Every row comes from one small tree of marks. The marks that hang from a mark follow it in brackets, in alphabetical order. Every link used is in the known rows. Which tree was each row made from?
Known rows
kezi[gugi[nanu]]: [ -4  -6   2  -7  -7  -4  -3  -8   5   0 -14  -8   2  -7  -2   6   1  -4
  -3 -18 -14  -8   0  16  -9   2]
gugi[kezi[kopif]]: [ -4  -5  -4  -8  -6  -4  -3   8   0   1 -10  -8   5 -15   2   1  -1  -5
  -4 -14  -9  -9   2  10 -12   3]
nanu[ferul gavo konu[vubeg]]: [  7   0   0  -8  -4  -3   9 -16  -4 -10 -17 -14   0  -4   4  -2  -7  -3
 -15 -23  -7 -14   6  31  -8  -8]
podob[kibi]: [ 16  -7  -1 -10  -7  -3  -3  16   6  -6  -6  -7   6 -10   1   2  -1  -2
  -5  -4 -10  -3   0  14 -11   1]
konu[vubeg]: [ 14  -6  -5 -10  -5  -3   2   7  -3  -4 -14 -10   5  -7   2  -5  -2  -6
  -3 -16 -10  -8  -3  13 -12   0]
kopif[kibi[konu[vubeg[gavo]] podob]]: [ 14  -9  -5  -5 -10  -5   7  18  -7  11 -16  -8   2   0   3   0   2  -3
   8 -18 -14   1   2  15  -8  -1]
vubeg[gavo[nanu[ferul konu]]]: [ 12  -4   7 -16  -4  -2  -7   4   2  -1 -18  -6  -3  -6   4  12  -4   1
  -3 -14  -3   1  16  28 -10  -3]
gugi[kezi nanu[ferul konu[vubeg]]]: [-13  -1  10 -16  -5   3  -5 -29  -4 -10 -14 -14   1 -11   2  -6  -6  -4
  -5 -18 -13 -18  -3  25  -7   0]
podob[kibi[konu kopif[vubeg]]]: [  9 -15   7   0 -12  -7  -5  17   1   3  -3  -9  12   1  -3  -3   1  -1
  -4  -8  -9   0   3  15  -9   1]
nanu[ferul konu[vubeg[gavo]]]: [ 11  -3   2 -17  -7  -2   6  -7  -3  -8 -16 -11  -1  -6   4  -2  -4  -4
   0 -20  -7  -5   2  21 -10  -7]
gugi[kezi[kopif] nanu[konu[vubeg]]]: [-15  -4  -1 -14  -5  -3  -9 -18  -5   1 -14 -14   0 -15   3  -8  -1  -8
  -2 -17 -15 -21  -3  12 -10   0]
ferul[nanu]: [ 17  -6   2 -11   1  -2  -1  19   4   2 -15  -5   2  -6   0   9   0  -5
  -2 -10  -8  -6   2  17 -14   3]
kezi[gugi[nanu[konu]]]: [-10  -6   1  -8  -7  -4 -10 -17   5  -1 -15  -9  -1  -3  -1   6  -1  -4
  -2 -20 -13  -9   0  16  -8   1]
kopif[kibi[podob] vubeg[gavo]]: [  8  -4   0  -5  -9  -3   1  18  -3  14  -6  -1   1   1  -4  19   3  -4
   7 -14 -10  13   3  16  -6   1]
kibi[kopif]: [ 13  -9   7  -2  -4  -5  -9  11  -2   2 -11  -6   9  -4  -3  -4  -2  -3
  -3 -11 -10   0   1  10 -14   3]
kezi[gugi[nanu[gavo]] kopif[kibi vubeg]]: [-17  -4  -3   1  -9  -9   9  -9   1  13 -10 -10  -2  -7  -5  17   5  -7
 -12 -23 -15  -1  11  28  -3  -3]
nanu[gavo]: [ 13  -5   0  -5  -2  -3   2   5   1   0 -12  -8   3  -7   2   7  -4  -3
 -10 -16  -6  -6   2  24 -11  -3]
ferul[nanu[gavo]]: [ 18  -5   4  -9   3  -3   5  13   4   4 -16  -7  -1  -6   0  11  -2  -4
 -10 -14  -7 -10   5  27 -12  -2]
vubeg[gavo[nanu]]: [ 20  -8   4 -15  -3  -3  -9  21   2   7 -16  -3   0  -9   3  11   0  -2
   1 -11  -5   3  11  20 -13  -1]
kopif[vubeg[gavo[nanu[konu]]]]: [  8  -7   4 -15  -6  -3 -14  11   0  11 -12  -4  -3  -1   1  20   0  -4
   2 -15  -1   5  12  24 -10  -3]
nanu[konu]: [  6  -5  -2  -8  -5  -2 -10   3   1  -4 -13  -7   3  -3   2   6  -3  -4
  -1 -14  -7  -4  -1  15 -11   1]
konu[vubeg[gavo[nanu[ferul]]]]: [ 20  -5   5 -18  -4  -3   5   8  -2  -2 -20  -8   0 -10   4   1  -2  -2
  -4 -16  -7  -4  14  26 -11  -4]
ferul[nanu[konu]]: [ 11  -5   1 -12   0  -3  -7  10   4   1 -16  -6  -1  -2   0  11  -1  -5
  -1 -11  -7  -8   2  18 -13   2]
gavo[nanu[ferul konu[vubeg]]]: [  9  -3   0 -11  -5  -2  -4  -3  -3  -7 -21 -11   1  -4   3   1  -4  -1
 -10 -17  -7 -11  14  27  -9  -1]
nanu[gavo[vubeg]]: [  8  -4  -1  -5  -1  -5   7   9   1   6 -14 -10  -3  -4   1  11  -3  -2
 -13 -16  -5 -15   8  29 -11  -1]

Write each row's tree
[ 14 -12  -3  -9  -9  -5   7  18  -5   6 -15 -10   2  -4   5  -1   1  -4
   6 -16 -12   5   0  22 -10  -4]
kopif[kibi[konu[vubeg[gavo]]]]
[  6  -1   3  -4  -2  -4  15   1   1  -2 -15 -11  -2  -5   1  11  -5   0
 -18 -18  -4 -15  13  35  -8  -1]
nanu[ferul gavo[vubeg]]
[  7  -3   2 -10   3  -5   2   8   3   9 -18 -11 -10   0  -1  17  -2  -4
 -12 -15  -4 -20  12  32 -12  -1]
ferul[nanu[gavo[vubeg] konu]]
[  2  -3   2  -9  -3  -4  -5   6   2   0 -19 -10  -5  -1   1  15  -3   2
 -12 -14  -3 -13  22  31  -9   4]
gavo[nanu[ferul konu] vubeg]
[  0   0   2  -5  -3  -4   8  -7   1  -3 -15 -13  -5  -1   2  12  -6   0
 -18 -20  -3 -17  13  36  -7  -2]
nanu[ferul gavo[vubeg] konu]
[  4  -7 -16   5 -11  -9  10  18  -7   9 -17 -11   6  -2   3  -4   5  -4
  -1 -18 -17  -8   7   9  -7   3]
kezi[kopif[kibi[konu[vubeg] podob]]]
[  9  -8  -9   3 -10  -5   6  15  -7   6 -16 -10   6   3   1  -2   2  -2
   1 -17 -16  -5   1  15  -7   4]
kopif[kibi[konu[vubeg] podob]]
[ 18  -6   2 -22  -1  -3   0   9  -1   4 -19  -9  -5  -5   2   3   0  -8
   5 -15  -8  -8   0  17 -14  -6]
ferul[nanu[konu[vubeg[gavo]]]]
[  9 -10   1  -2 -10  -5  -4  28  -3  22 -13  -2   1   5   0  22   5   1
   6 -15  -8  10  16  25  -5   2]
kopif[kibi[konu podob] vubeg[gavo[nanu]]]
[-14   0  15 -11  -2   2  -5 -31   0  -6 -12 -11  -2 -11   2   6  -9   0
 -12 -18  -9 -17   2  36  -6  -3]
gugi[kezi nanu[ferul gavo konu]]
[ -3  -2   8 -10  -4   1  -6 -18   1 -10 -14  -9   2  -7   3   5  -4  -2
  -5 -14 -10  -9   0  23  -7   1]
gugi[nanu[ferul konu]]
[-12  -8 -15  10 -17 -12  10  14   0  15 -11  -8   5   6  -4  14   8  -3
  -2 -26 -14   1  13  12  -3   4]
kezi[gugi kopif[kibi[konu podob] vubeg]]
[ 12 -10   0   4  -8  -7  -1  10  -8   7 -16 -11  11   4  -2 -16  -1  -2
   0 -19 -13 -12   1   5 -11   2]
kibi[konu[vubeg] kopif podob]
[  5 -11   4   8 -11  -6  -5  13  -4  12  -8  -6  12   9  -5   1   1  -1
   1 -18  -9  -3   4   8  -9   5]
kibi[konu kopif[vubeg] podob]
[  9 -12   7   0 -11  -7  -3  16  -4  17  -8  -5   8   7  -3   3   1  -2
   7 -19  -7   3   4   9 -10   0]
kibi[konu kopif[vubeg[gavo]] podob]
[-16   0   0  -4  -7  -8   8 -29   4  -4 -18 -14  -3  -8   1   6  -2  -3
 -17 -27 -11 -17  14  27  -5  -6]
kezi[gugi[nanu[ferul gavo konu]] kopif]
[  5  -1   3  -5  -4  -2   4 -12   0  -9 -14 -10   0  -3   3   7  -7  -1
 -14 -20  -5  -9   8  32  -7  -5]
nanu[ferul gavo konu]
[ 17 -11   4  -3  -9  -8   1  12  -7  12 -16  -9   7   2   0 -15   0  -2
   6 -19 -12  -7   2   5 -13  -2]
kibi[konu[vubeg[gavo]] kopif podob]
[ -9  -7  -8   4 -11  -6   0  16  -4  12 -11  -7   5  -5   1   4   2  -1
   0 -16 -15  -5   6  12  -6   7]
gugi[kezi[kopif[kibi[konu podob]]]]
[ 10 -11   4   7  -8  -7  -6  14  -3   8 -13  -7  11   5  -2  -6  -1   1
   0 -15 -11  -6   3   6 -11   5]
kibi[konu kopif podob]
[ 18  -5   8 -15  -4  -2  -1  13   2   0 -17  -4   0  -9   4  11  -3   1
  -4 -13  -4   2  16  27 -11  -1]
vubeg[gavo[nanu[ferul]]]
[ -4  -6 -12   1 -11 -10   6  12   3   5 -13  -8   1  -7  -3   9   5  -5
  -6 -19 -15   4  10  14  -8   3]
kezi[gugi kopif[kibi]]
[-18   1   8  -8  -2  -4  10 -16   0   4 -13 -14  -4 -16   1   7  -4  -1
 -19 -18  -9 -27  13  33  -7   0]
gugi[kezi[kopif] nanu[ferul gavo[vubeg]]]
[ -3  -6   2 -18  -8  -5  -3 -19   0   2 -18 -11  -4  -6   1  -2   0  -8
   4 -23 -13 -10  -1  16 -10  -7]
kezi[gugi[nanu[konu[vubeg[gavo]]]]]
[-17   2   4  -3  -7  -1   1  -9  -3   3 -11  -7   3 -13  -3   6   0  -1
  -6 -13 -19  -7   7  18  -3   7]
gugi[kezi[kopif[kibi[podob]]] nanu[ferul]]
[  1  -8  -5   6 -12  -4   2  18  -3  12  -8  -5   7   7  -1  15   3  -1
   2 -17 -11   5   3  19  -4   6]
kopif[kibi[konu podob] vubeg]
[  7  -3   3  -8  -4  -2  -9   2   1  -6 -18  -7   1  -4   3  10  -4   1
  -9 -14  -5  -5  16  27  -9   2]
gavo[nanu[ferul konu]]
[  9  -6  10  -6  -6  -6 -20  10  -4  20 -12  -2   1   7  -7  12   1  -1
   4 -15  -5   4  15  12 -10   0]
kibi[kopif[vubeg[gavo[nanu[konu]]]] podob]
